Each row was made from one small tree. Brackets hold a mark, then the marks that hang from it, in alphabetical order. Every link used is in the known rows. Write each row's tree.
(in the rows, 128 means zero)
Known rows
{U {S C}}: 88	136	119	146	117	124	125	123	130	107	139	169	104	136	193	97	147	105	157	112	160	129	126	163	117	129	95	139	106	107	132	92	109	135	179	103	114	128	116	148	110	76	136
{V {S U} X}: 106	178	117	134	100	129	126	134	138	95	161	147	120	160	189	99	126	125	143	107	139	152	121	124	132	93	50	130	91	120	160	100	92	128	171	133	110	118	113	121	94	91	159
{S U}: 104	160	118	126	109	141	117	140	132	107	149	158	119	129	190	96	118	132	149	111	130	162	119	141	121	122	86	120	131	121	155	96	94	152	174	126	110	114	113	123	89	89	159
{T {S C {V X}}}: 78	146	119	159	115	121	144	91	149	123	114	157	81	182	192	100	150	112	181	127	166	116	136	143	108	113	95	122	94	116	94	95	107	121	174	144	115	148	101	144	112	108	113
{X P {S C V}}: 86	134	103	169	100	101	153	115	123	120	133	176	90	138	181	119	116	121	175	112	198	119	129	155	130	112	87	139	109	125	123	102	119	139	161	103	115	136	90	151	101	122	121
{C X}: 118	153	115	140	102	139	125	137	136	121	128	148	125	133	181	105	119	121	131	101	158	130	138	109	111	107	83	115	123	144	138	108	95	173	166	126	136	118	113	139	106	111	151
{U {S C P V X}}: 104	124	123	203	116	117	131	109	109	108	112	164	91	133	191	113	164	126	164	109	183	124	139	126	101	126	98	135	80	95	109	76	120	132	184	106	101	166	96	154	92	94	98
{V {X C T}}: 108	146	129	125	126	133	129	131	142	86	143	115	137	197	171	96	139	144	177	122	170	99	133	124	153	113	53	127	81	109	149	127	95	125	166	126	165	115	100	140	112	103	138
{S P V}: 115	124	114	167	116	125	133	128	134	129	113	155	104	115	166	118	129	132	157	107	152	125	157	123	108	106	102	118	121	112	127	95	117	169	170	126	126	157	91	139	104	114	122
{V {C P} {S U} X}: 122	179	115	128	108	118	124	132	117	88	143	154	114	167	206	113	138	114	139	122	161	156	139	109	137	94	53	128	70	111	150	103	86	124	186	119	121	112	80	108	95	117	174
{C {S P V X}}: 107	135	112	190	117	126	117	127	125	118	109	155	105	143	162	114	152	137	126	106	168	142	166	98	109	100	102	111	94	123	112	84	104	163	169	119	114	157	84	152	86	125	126
{C {S U}}: 94	160	114	129	109	135	101	146	136	102	143	172	114	143	179	93	135	119	120	112	137	172	134	135	128	114	87	119	129	124	147	84	77	156	174	113	107	110	112	138	86	91	177
{C {S {P T} U} X}: 115	145	114	144	83	132	110	173	119	110	99	172	109	145	181	102	157	139	119	116	141	183	144	86	111	89	58	127	119	150	148	89	72	177	176	90	121	103	98	173	84	107	181
{T {S C X}}: 80	155	121	159	117	129	135	102	129	113	124	167	95	167	198	103	164	114	155	126	167	144	123	137	112	127	102	139	100	132	107	101	112	134	173	134	115	124	104	140	98	118	137
{P {S U {V C}} T}: 91	162	110	146	123	142	125	107	122	139	115	143	104	138	215	116	151	142	183	125	140	164	103	128	130	84	33	143	62	124	134	113	76	125	186	91	112	108	98	154	101	98	157
{X {C P V} S T}: 132	141	110	125	111	108	114	132	106	83	94	164	137	165	154	115	160	129	158	113	204	120	156	112	154	114	66	128	103	106	120	86	113	155	194	113	164	138	58	154	109	128	143
{C V}: 119	139	108	135	111	141	109	127	138	116	107	163	134	136	171	106	125	125	143	85	141	140	142	131	111	116	104	104	130	119	120	98	108	160	163	139	122	146	110	130	113	109	141
{S {C P}}: 102	133	105	118	113	120	124	134	129	113	125	164	93	133	182	96	134	117	166	130	163	143	142	154	115	132	122	121	121	118	118	94	102	154	180	124	125	120	92	137	98	116	152
{P {S X}}: 99	166	111	160	123	140	113	120	128	135	138	135	123	137	187	113	130	125	139	113	151	141	119	115	116	98	72	134	76	141	137	106	101	145	169	135	125	118	105	141	89	110	136
{P S}: 95	159	109	140	122	130	115	126	133	136	139	149	115	123	181	108	120	112	140	116	139	135	127	135	113	95	70	136	99	135	145	108	100	154	173	131	130	116	111	145	103	101	150
{T {S {X {C U} V}}}: 89	185	130	172	107	115	126	70	114	87	129	170	111	163	183	113	177	129	150	117	173	133	137	113	154	99	70	136	98	145	115	108	100	117	158	122	124	132	116	151	91	119	137
{P {S U X} T}: 94	168	117	151	111	156	115	134	118	134	125	135	124	145	200	106	146	154	163	126	137	184	96	114	125	95	49	145	76	145	149	105	84	132	174	109	106	100	111	159	82	94	160
{V C}: 105	154	119	135	130	133	131	121	132	120	138	145	119	142	191	119	125	119	143	109	147	130	129	137	132	106	83	125	99	116	139	126	101	147	162	114	144	112	103	116	112	119	158
{X C P T}: 98	133	127	137	121	120	123	158	134	93	140	146	134	162	173	106	123	140	179	127	184	107	139	132	161	124	61	138	111	128	162	141	107	149	158	100	159	103	101	151	114	114	154
{C {U S} {V {X P}}}: 114	140	127	168	83	131	107	145	132	94	111	180	135	169	189	116	126	114	143	90	153	130	161	114	113	115	96	118	112	128	146	102	110	120	147	120	112	138	148	158	111	85	136
{T {S {V C}}}: 87	157	123	162	132	123	134	91	137	134	107	163	100	151	199	122	157	106	151	121	161	128	145	131	124	102	84	130	96	116	109	111	111	145	172	120	130	138	88	130	124	120	139
{X {C U} P V}: 95	157	119	155	97	102	124	110	118	88	150	174	115	133	180	119	124	134	167	108	170	120	145	136	165	103	72	129	127	147	147	127	94	126	139	101	128	117	127	151	99	118	147
{P {T {S C U V}}}: 69	145	118	142	107	137	135	107	138	127	100	176	79	156	210	93	176	135	202	140	151	177	112	153	119	120	79	140	110	121	108	89	96	133	188	102	93	122	102	165	99	89	147
{V S}: 91	163	109	139	114	125	131	127	138	118	145	155	121	132	171	106	131	112	139	106	154	144	138	135	132	92	70	128	109	127	144	110	110	160	166	116	125	125	107	128	110	106	162
{P {S V X} T}: 87	151	107	176	123	150	130	108	131	157	102	120	115	145	185	113	151	154	182	116	156	150	116	109	122	86	64	132	57	145	114	110	102	137	165	107	112	135	98	173	99	109	128
{S V}: 97	142	111	152	123	134	131	114	145	132	127	143	112	125	174	108	124	130	166	105	151	128	141	140	120	110	102	108	117	113	118	99	109	156	164	124	116	148	104	137	108	107	127
{V {X C}}: 108	154	120	137	116	135	137	125	140	99	143	123	120	171	180	114	131	139	166	111	152	118	132	124	146	106	66	115	84	117	137	125	97	127	163	131	158	123	105	130	111	116	146
{S U {V X}}: 110	161	115	144	108	147	128	122	142	109	138	137	112	153	192	101	121	144	171	105	143	139	124	128	119	111	81	105	101	109	134	91	90	128	174	138	101	138	108	128	89	89	125
{U S}: 98	145	123	152	119	134	122	139	135	118	132	156	128	130	182	107	136	111	138	104	153	130	140	140	121	117	95	132	112	110	145	95	118	151	170	107	118	136	119	144	116	79	141
{V X}: 108	151	116	141	113	139	137	133	147	118	139	129	124	166	172	103	111	132	151	102	142	122	136	126	121	104	91	113	102	124	142	113	103	138	153	144	133	124	112	127	106	107	139
{S X}: 106	154	117	158	121	145	131	126	133	123	135	133	131	144	176	110	124	139	145	104	154	142	127	121	123	117	103	115	102	129	133	109	112	149	156	130	124	126	109	130	92	114	138
{V {S U} {X C}}: 104	181	118	130	104	125	127	126	125	77	163	139	117	166	192	108	147	131	158	113	152	151	114	119	159	93	23	130	72	113	153	112	84	121	183	120	133	114	102	122	100	99	162

Write each row's tree
112	176	113	145	111	119	131	117	122	106	137	155	124	143	200	116	140	104	116	101	171	131	133	99	126	80	39	128	79	135	140	125	91	155	175	104	144	110	99	123	116	121	171 -> {V {C X} S}
100	126	110	171	114	118	117	135	133	120	108	169	96	131	160	113	144	121	128	110	158	138	175	116	112	98	101	112	116	119	120	84	100	173	170	112	121	154	85	152	98	118	140 -> {C {S P V}}
90	123	118	136	110	127	130	147	122	123	95	162	100	149	188	100	165	126	181	133	171	156	139	149	122	125	105	140	101	114	122	91	107	141	180	79	114	121	96	173	112	92	157 -> {U {S {C {P T}}}}
119	138	117	159	108	129	121	136	126	110	127	165	100	108	185	111	129	138	160	108	140	152	143	126	107	111	86	118	127	104	142	82	101	159	185	125	110	147	96	131	84	98	131 -> {S P U V}
102	170	122	180	106	111	130	99	109	99	145	168	129	152	197	125	119	134	148	98	174	120	133	114	148	97	81	132	95	153	142	133	97	111	128	106	107	115	127	137	84	132	137 -> {S {X P {V {C U}}}}
85	170	114	141	105	105	108	90	119	79	144	171	109	150	165	103	163	122	132	108	161	138	153	134	166	90	69	118	112	141	125	101	71	128	158	96	127	125	121	159	88	105	160 -> {X {C S U} V}
116	136	117	136	81	132	129	150	113	106	110	174	93	138	197	97	148	146	165	122	147	169	114	113	100	110	62	138	115	135	142	97	81	152	186	102	117	103	105	162	84	101	161 -> {S {C X} {P T} U}
68	139	119	138	110	134	144	119	144	138	102	166	86	168	188	99	167	124	179	140	149	158	124	150	121	114	89	148	115	134	113	112	111	144	167	105	123	109	107	167	118	107	161 -> {P {T {S C}}}
98	126	111	152	92	112	160	132	111	124	111	165	89	146	164	115	147	136	165	123	162	149	127	136	121	95	69	158	101	125	131	99	118	145	166	93	143	119	86	164	101	125	145 -> {X {S C {P T}}}
101	139	109	149	108	127	132	102	134	117	118	156	96	133	194	97	137	121	170	106	173	123	124	132	100	118	88	108	104	125	102	96	92	152	185	120	115	137	103	149	99	108	122 -> {S {C X} V}
111	162	121	123	88	117	111	131	115	98	108	202	84	149	215	93	162	100	143	141	172	167	140	120	98	129	93	129	129	139	119	72	83	162	207	127	108	107	90	147	87	106	166 -> {T {S {C P X} U}}
123	145	120	147	129	142	102	120	124	82	109	135	157	176	169	101	162	150	171	100	183	122	128	107	143	129	67	115	85	111	117	112	102	134	176	123	149	136	95	146	104	117	129 -> {S {X {C V} T}}
78	149	125	160	128	137	147	98	141	148	85	148	99	167	198	121	171	130	178	131	158	146	135	124	133	92	74	136	85	125	108	122	110	144	165	93	130	129	89	151	126	120	154 -> {P {T {S {V C}}}}
87	155	122	128	105	110	137	107	122	87	160	169	106	168	161	86	146	115	161	133	171	128	121	162	130	118	67	155	110	115	143	94	103	119	180	106	135	107	123	163	88	93	140 -> {X {S {C U}} T}
118	140	128	208	127	123	129	112	106	113	109	152	114	135	199	134	160	125	143	101	179	120	149	98	114	104	79	133	63	94	124	96	119	134	180	99	119	161	86	136	102	111	108 -> {U {S P {V C} X}}
109	157	119	168	96	132	130	152	112	109	122	150	117	143	181	111	156	156	153	117	145	187	123	95	130	86	46	146	88	130	154	102	105	149	172	98	107	115	94	150	83	110	165 -> {V {S {P T} U X}}
121	137	114	164	94	127	110	104	110	88	111	187	102	144	181	104	157	131	148	100	144	155	144	118	90	127	105	117	109	120	110	86	99	127	172	134	116	146	123	146	78	118	130 -> {S {C U V} P X}
107	163	114	119	116	134	111	138	107	131	108	155	106	142	213	115	151	131	164	142	142	182	121	119	131	90	53	148	75	132	148	106	77	140	190	92	125	87	81	152	93	109	186 -> {V {C {P {S U} T}}}
109	155	128	150	98	120	118	144	123	109	118	190	94	132	191	111	144	115	129	127	131	163	150	118	103	112	84	146	143	121	151	85	108	169	182	134	119	123	99	132	93	102	157 -> {T {S P U}}
103	166	111	137	102	123	108	99	121	82	129	176	123	136	176	110	168	114	144	99	150	158	143	121	144	97	48	116	100	124	124	105	97	134	177	105	138	135	124	140	111	109	168 -> {X {C U {V S}}}
109	148	101	137	90	114	114	139	119	123	75	168	121	159	164	100	157	134	132	105	186	145	167	92	138	75	89	109	116	168	108	90	77	170	162	95	118	124	77	180	96	128	165 -> {C {P T} S {X V}}
119	137	113	122	97	142	109	130	118	104	81	164	117	152	175	111	177	147	184	123	149	178	154	116	144	112	91	105	114	132	114	99	93	144	170	92	143	126	104	169	108	121	180 -> {X {C {P T} U V}}
98	160	123	148	135	133	109	120	122	100	142	124	133	167	181	101	158	140	166	131	179	116	117	113	149	107	33	148	56	126	144	119	92	128	185	121	156	108	95	158	95	110	139 -> {P {S {X C T}}}
84	139	125	142	99	133	137	148	130	112	126	154	112	150	184	117	141	150	188	133	149	162	134	127	164	107	66	136	112	152	159	144	98	137	137	70	146	89	134	175	111	115	182 -> {X {C U} {P T}}
96	171	127	135	108	114	111	114	129	93	128	180	127	164	182	85	147	123	156	118	170	124	131	137	136	109	68	149	133	122	143	86	95	141	179	133	103	123	104	148	90	84	135 -> {X {T {S U}} V}
99	149	119	156	102	111	134	147	123	101	140	171	125	150	174	108	113	141	172	118	195	126	128	133	142	113	58	152	119	118	160	91	112	145	174	106	110	122	94	156	90	99	128 -> {X P {S U V} T}
72	161	126	137	104	121	125	97	137	111	137	190	78	152	193	93	160	95	150	142	137	154	135	159	111	123	102	137	128	131	124	99	99	130	171	123	120	112	135	151	100	97	159 -> {T {S {C U}}}
96	155	105	163	102	102	116	127	125	133	132	171	121	125	185	118	99	122	148	98	171	107	141	130	133	81	66	147	107	160	150	120	101	147	144	125	109	122	109	152	102	115	134 -> {X {P S} V}
117	154	110	137	99	125	95	142	122	106	104	179	103	135	190	97	154	118	125	117	177	169	162	99	111	110	94	92	120	135	118	60	70	178	201	110	100	130	80	156	78	106	161 -> {C P {S U V} X}
123	157	110	139	118	103	123	106	112	113	115	162	117	138	186	117	129	120	146	104	179	116	153	127	141	95	102	122	103	123	119	109	97	142	163	118	123	135	76	122	98	132	149 -> {X {V {C P}}}
95	134	123	156	109	138	126	129	126	129	91	158	104	134	180	105	173	133	180	130	162	166	160	125	125	108	105	120	105	122	122	78	108	140	174	72	103	141	114	187	108	79	150 -> {C {P T} {U {S V}}}
95	163	117	160	131	133	115	119	125	107	133	143	123	171	188	116	151	121	112	109	161	145	138	109	137	101	85	120	74	129	126	115	87	140	160	106	130	115	96	131	94	128	160 -> {V {C {S X}}}
109	149	114	118	106	106	119	141	122	90	122	170	111	164	180	80	155	105	151	133	206	125	146	120	118	111	62	138	98	129	126	92	92	158	202	109	133	108	84	157	99	111	158 -> {V {S {C P {X T}}}}
134	148	125	124	122	124	114	144	122	104	111	149	136	166	186	100	138	116	139	129	192	113	156	98	124	114	75	122	97	124	138	114	87	163	189	112	155	103	79	140	105	125	161 -> {V {C P {X T}}}
111	152	120	143	109	117	105	144	114	91	136	182	97	141	193	116	146	116	106	118	137	163	146	115	123	102	67	132	107	113	155	94	75	155	180	100	128	111	89	130	85	111	179 -> {V {C {S P U}}}
104	138	114	146	96	98	124	133	126	90	124	179	127	163	184	88	112	130	171	103	211	82	133	129	126	115	71	141	121	149	136	120	93	140	156	114	117	114	110	164	93	112	120 -> {S {C {X P T V}}}
102	163	112	126	109	123	104	129	119	126	133	168	100	120	181	107	134	102	135	137	138	158	155	129	113	99	93	129	110	142	143	91	90	152	183	122	127	110	119	157	90	104	165 -> {C {P S} U}
109	145	107	122	100	136	99	120	127	92	125	187	108	137	200	93	138	124	166	95	139	164	112	155	105	139	92	115	128	107	120	80	87	134	186	133	97	134	114	128	88	92	145 -> {S {C V} U}
